Every row comes from one small tree of marks. The marks that hang from a mark follow it in brackets, in alphabetical order. Every link used is in the known rows. Which tree was each row made from?
Known rows
R[A[S]]: [3,1,19,-3,0,-2,-1,-2,1,7,-2,-10,10,29,2,-8,0,-12,0,-2,1,-5,-9,-3,-3]
A[S[L U X]]: [4,-3,4,19,6,7,-9,2,-6,-9,-8,-33,10,-4,1,-15,0,3,-2,-9,-1,-1,-3,5,-4]
U[Y[L[S] X[Z]]]: [-6,5,-18,-8,1,-9,4,1,-13,-2,11,11,-5,-2,-1,18,5,8,0,4,-1,2,1,-2,2]
L[S[U X[Z]] Y]: [-7,-1,-12,3,9,3,5,8,-2,-8,-17,-28,11,-7,0,0,-3,4,-4,3,-2,13,-3,-1,-3]
X[Y[L[S] U]]: [-7,-2,0,-20,6,1,4,3,-3,9,7,22,4,0,-4,1,4,3,1,-2,-1,0,7,-9,3]
Y[L[S] X[Z]]: [-5,1,-15,-3,0,-4,5,1,-2,3,10,13,-11,1,4,11,3,3,2,5,-2,-1,-6,-2,3]
Y[X[Z]]: [1,-1,-19,-3,-7,-3,7,-3,3,-1,2,10,-5,9,7,8,-5,-4,2,9,-1,-1,-15,1,0]
S[U[Y[A]]]: [2,5,12,-4,5,2,-2,-2,-11,-4,-12,-5,-8,15,-9,6,0,1,-1,-1,0,2,-1,5,-1]
A[R Y[L U]]: [-1,-2,2,-15,-17,0,-6,-3,3,10,13,10,7,-19,-7,0,5,5,1,-13,3,-6,18,-5,-1]
L[S Y[A U X]]: [-2,3,-4,12,9,-4,8,6,-3,6,-1,27,-6,-17,0,9,-7,9,-3,12,2,12,6,-7,3]
L[S Y[X]]: [0,0,-15,3,4,-4,8,4,7,-5,1,11,-9,-13,3,6,-9,10,-1,17,0,5,-2,-6,4]
Y[L[S] U X]: [-2,0,-7,-2,-1,-2,1,1,-3,11,11,27,-9,-12,-1,6,-3,12,0,4,2,-1,7,-6,3]
Y[X]: [6,0,-11,-2,-6,-1,4,-4,9,-1,3,14,-17,5,5,4,-10,5,2,10,0,-4,-10,0,1]
A[R S[U X] Y]: [3,2,22,5,-2,-1,-9,0,2,-7,-7,-45,19,-21,5,-16,-4,-2,-2,-19,1,-1,11,2,-8]
S[L U X]: [4,-5,-12,9,2,10,-7,0,0,-9,-8,-21,-5,0,-3,-8,-3,10,-2,1,-1,-1,-3,5,-2]
A[S Y]: [5,-1,12,-3,-2,-1,-5,1,2,-1,0,-9,13,-2,1,-7,-6,-14,2,-10,1,-5,-7,-3,-4]
R[A[Y]]: [4,0,-1,-17,-7,-1,-4,-4,11,4,-1,0,0,16,-4,2,-8,-15,-1,3,1,-5,-4,-4,-5]
A[S[L] Y[U]]: [3,-7,1,6,-1,2,-10,2,-8,3,5,-1,30,-18,-3,-10,-2,-12,1,-8,3,-3,6,-1,-2]
X[Y Z]: [-4,-3,-12,-20,-1,0,10,-1,3,-3,-3,7,7,23,4,3,3,-13,3,2,-3,1,-15,-1,0]
R[A]: [4,-1,3,-13,-5,1,1,-5,7,7,-2,2,-6,34,-2,0,-3,-6,-1,7,1,-5,-9,-2,-2]
U[Y[L]]: [1,3,-8,-15,-8,-1,-3,-2,-8,0,9,11,-11,10,-11,9,7,14,1,-5,0,-5,-2,-5,1]
Y[A[R] U X]: [2,2,10,5,-5,-4,4,-4,1,9,6,21,-8,-4,4,4,-2,9,0,3,2,1,10,1,2]
R[A[S[L]]]: [4,-4,7,6,2,0,-5,-1,-3,2,3,-10,12,23,0,-9,5,-11,-1,1,1,-7,-5,1,0]
U[Y]: [4,0,-3,-14,-3,-1,1,-3,-6,-3,0,2,-1,16,-6,4,-2,6,0,1,0,-3,-6,-1,-1]
U[Y[A X]]: [4,8,-3,1,0,-6,3,-3,-6,-3,3,19,-20,7,-1,14,-5,9,-1,6,0,2,-5,0,1]
L[Y[A[R S] U]]: [-1,2,25,13,0,-3,3,4,-7,7,0,0,20,-9,0,-7,8,4,0,-10,3,6,11,-5,1]
L[S[X]]: [3,-2,4,-2,10,3,2,3,2,-1,-3,-12,-9,10,1,-6,-8,11,-3,0,-2,1,-11,-2,-3]
S[A L X[Y]]: [-2,-2,-4,0,7,4,0,1,9,-8,0,-16,-9,5,3,-6,3,0,-2,2,-4,-1,-3,7,0]
X[Y]: [1,-2,-5,-20,0,2,6,-2,8,-3,-1,11,-4,17,2,-2,-2,-4,2,4,-2,-3,-11,-3,1]
L[Y[U X]]: [0,-1,-22,2,-10,-2,6,1,4,3,1,26,0,-20,1,7,-10,11,0,12,3,6,4,-8,1]
A[S[L]]: [5,-6,3,11,3,3,-4,1,-5,-3,4,-9,10,9,0,-11,4,-4,2,-2,0,-7,-9,3,2]

Which tree is each row?
[-1,2,-7,5,-3,-3,6,-2,-6,9,0,27,-3,7,4,12,-3,-6,1,4,1,6,-7,0,-1] : Y[A U X[Z]]
[-2,-2,-17,-3,-9,-2,7,-3,-3,7,1,20,7,1,6,8,-6,-4,1,7,2,3,-5,-1,-1] : Y[U X[Z]]
[0,-1,16,-6,0,4,-7,-3,13,0,-13,-27,-1,-3,-4,-4,-6,-20,1,0,1,-4,4,11,-3] : S[A[Y] U]
[3,7,7,0,-3,-9,4,-5,-4,-5,7,10,-14,1,2,10,2,13,-1,3,1,1,8,3,3] : U[Y[A[R] X]]
[-2,1,-30,1,-9,-4,10,1,5,-5,0,13,-2,-6,5,12,-4,2,1,12,-1,6,-10,-4,2] : L[Y[X[Z]]]
[0,-4,-16,-2,5,7,-3,1,3,-13,-7,-14,-1,-2,1,-7,-1,4,-2,2,-4,1,0,3,-1] : S[L U X[Y]]
[3,-3,15,19,8,4,-4,2,-14,7,2,7,12,6,-3,-8,6,-5,0,-7,2,-1,-1,2,1] : Y[A[S[L]] U]
[4,2,36,8,3,-2,1,-1,-3,3,2,-11,2,15,3,-10,8,-2,2,-12,0,-4,-3,3,1] : Y[A[R S]]
[-9,-1,-16,-22,-8,0,5,0,-5,9,6,25,11,8,-2,7,10,-6,3,-6,-1,1,-1,-7,1] : X[Y[L U] Z]
[3,6,19,18,7,-2,-2,0,-3,-1,-8,-4,-7,1,7,-2,-5,-6,1,-1,1,1,-5,4,-1] : Y[A[S[U]] X]
[0,2,13,-2,10,3,0,3,-3,7,6,13,-24,17,-8,5,7,7,0,-3,-1,-2,-8,-3,3] : Y[A L[S]]
[1,2,-19,-7,-16,-3,-6,-2,4,9,13,31,-6,-27,-2,10,-8,4,1,-3,3,-3,10,-9,-2] : A[Y[L U X]]
[5,0,-5,-6,-13,-5,0,-5,13,-4,9,3,-5,-18,6,1,-9,1,1,3,1,-4,8,1,0] : A[R Y[X]]
[-4,4,-20,9,-5,-4,9,2,-4,5,-2,30,0,-10,2,15,-2,1,-1,8,1,13,-2,-5,1] : L[Y[A U X[Z]]]
[4,-3,-9,14,-4,-4,-8,0,-4,0,9,10,21,-32,4,-4,-8,-8,1,-2,3,-2,10,-2,-1] : A[S[L] Y[U X]]
[1,9,20,17,5,4,-9,4,-8,2,-5,-17,-13,2,-2,-6,6,7,-1,-20,-1,0,-4,-2,-6] : Y[A[S[U X]] L]
[0,3,5,11,7,-6,10,3,5,-4,4,8,-13,-13,4,6,1,14,-2,11,0,7,8,-2,6] : L[S Y[A[R] X]]
[-2,2,22,-1,4,-2,0,0,2,-9,-8,-36,18,-5,11,-17,2,1,-1,-15,-2,1,8,2,-5] : A[R S[U X[Y]]]
[-5,-2,-26,14,-2,-2,6,1,7,-8,1,-3,-2,-11,4,9,6,-6,0,18,-1,4,-2,9,6] : S[A L[Y[X[Z]]]]
[0,-6,-6,15,0,2,-2,5,-9,1,2,3,28,-17,-4,-8,4,1,0,-1,3,3,5,-5,3] : A[S[L[Y[U]]]]
[2,4,-3,-5,1,2,-4,-1,-7,-8,-12,-22,-1,3,-5,0,-6,13,-4,-3,0,3,0,1,-6] : S[U[Y] X]
[-1,-2,25,-7,-3,1,-5,-5,15,-1,-9,-38,5,-9,-1,-8,0,-15,1,-3,1,-5,16,13,-1] : S[A[R Y] U]
[-5,1,12,9,15,3,1,6,8,-5,-19,-40,-4,-11,-1,-6,-4,4,-5,6,-1,8,5,5,-2] : L[S[A U X] Y]
[2,-1,0,-17,-9,-1,-5,-4,5,13,-1,10,13,8,-6,2,-10,-14,-2,1,4,-1,6,-6,-5] : R[A[Y[U]]]
[-6,4,13,-9,15,3,1,3,-2,1,-4,7,-15,9,-4,3,7,-2,1,-2,-3,1,3,-1,3] : X[Y[A L[S[U]]]]
[0,-4,-2,8,0,4,-9,1,4,3,1,-16,5,-19,-4,-5,-5,-4,-4,-4,1,0,9,6,-4] : S[A[Y[U]] L X]
[2,6,4,4,-9,-3,1,-4,5,3,15,19,-30,-1,1,8,8,16,2,-3,0,-5,5,0,4] : Y[A[R] L X]
[2,-4,-20,-4,3,4,1,1,4,-11,4,0,-5,4,2,-5,-1,8,-2,1,-4,-1,-8,-1,-1] : S[L X[Y]]
[-4,-1,4,7,12,-1,4,4,-11,-6,2,1,15,17,4,-2,14,-18,2,-6,-3,2,-12,4,3] : X[Y[A[S[L]]] Z]
[3,2,30,12,9,4,-4,1,-6,1,-13,-15,1,15,0,-8,1,-11,1,-8,0,-1,-7,4,-2] : Y[A[S[U]]]
[0,-6,4,3,2,7,-10,-2,9,-5,-8,-28,1,-9,-6,-6,-1,-18,1,4,0,-6,8,14,1] : S[A[Y] L U]
[-6,3,12,4,8,0,-2,-1,8,3,-2,-12,-21,-8,2,3,1,0,1,7,-1,-4,10,9,3] : Y[L[S[A U]] X]
[2,-7,17,12,2,3,-6,-2,-4,-7,-3,-33,21,-3,2,-17,10,-3,2,-6,1,-7,10,10,3] : A[R S[L U]]
[0,-3,-1,14,1,5,-1,1,1,-9,-6,-11,-2,-9,-7,-3,11,8,-1,5,0,3,13,6,7] : S[L[Y[A[R]]] U]
[-4,-1,-9,-21,-7,2,2,0,0,9,8,29,0,3,-4,3,5,3,2,-6,0,-2,3,-9,1] : X[Y[L U]]
[-7,0,-17,-22,-7,0,6,-1,1,1,7,16,-2,15,0,7,11,-5,3,-5,-4,-2,-11,-5,1] : X[Y[L] Z]
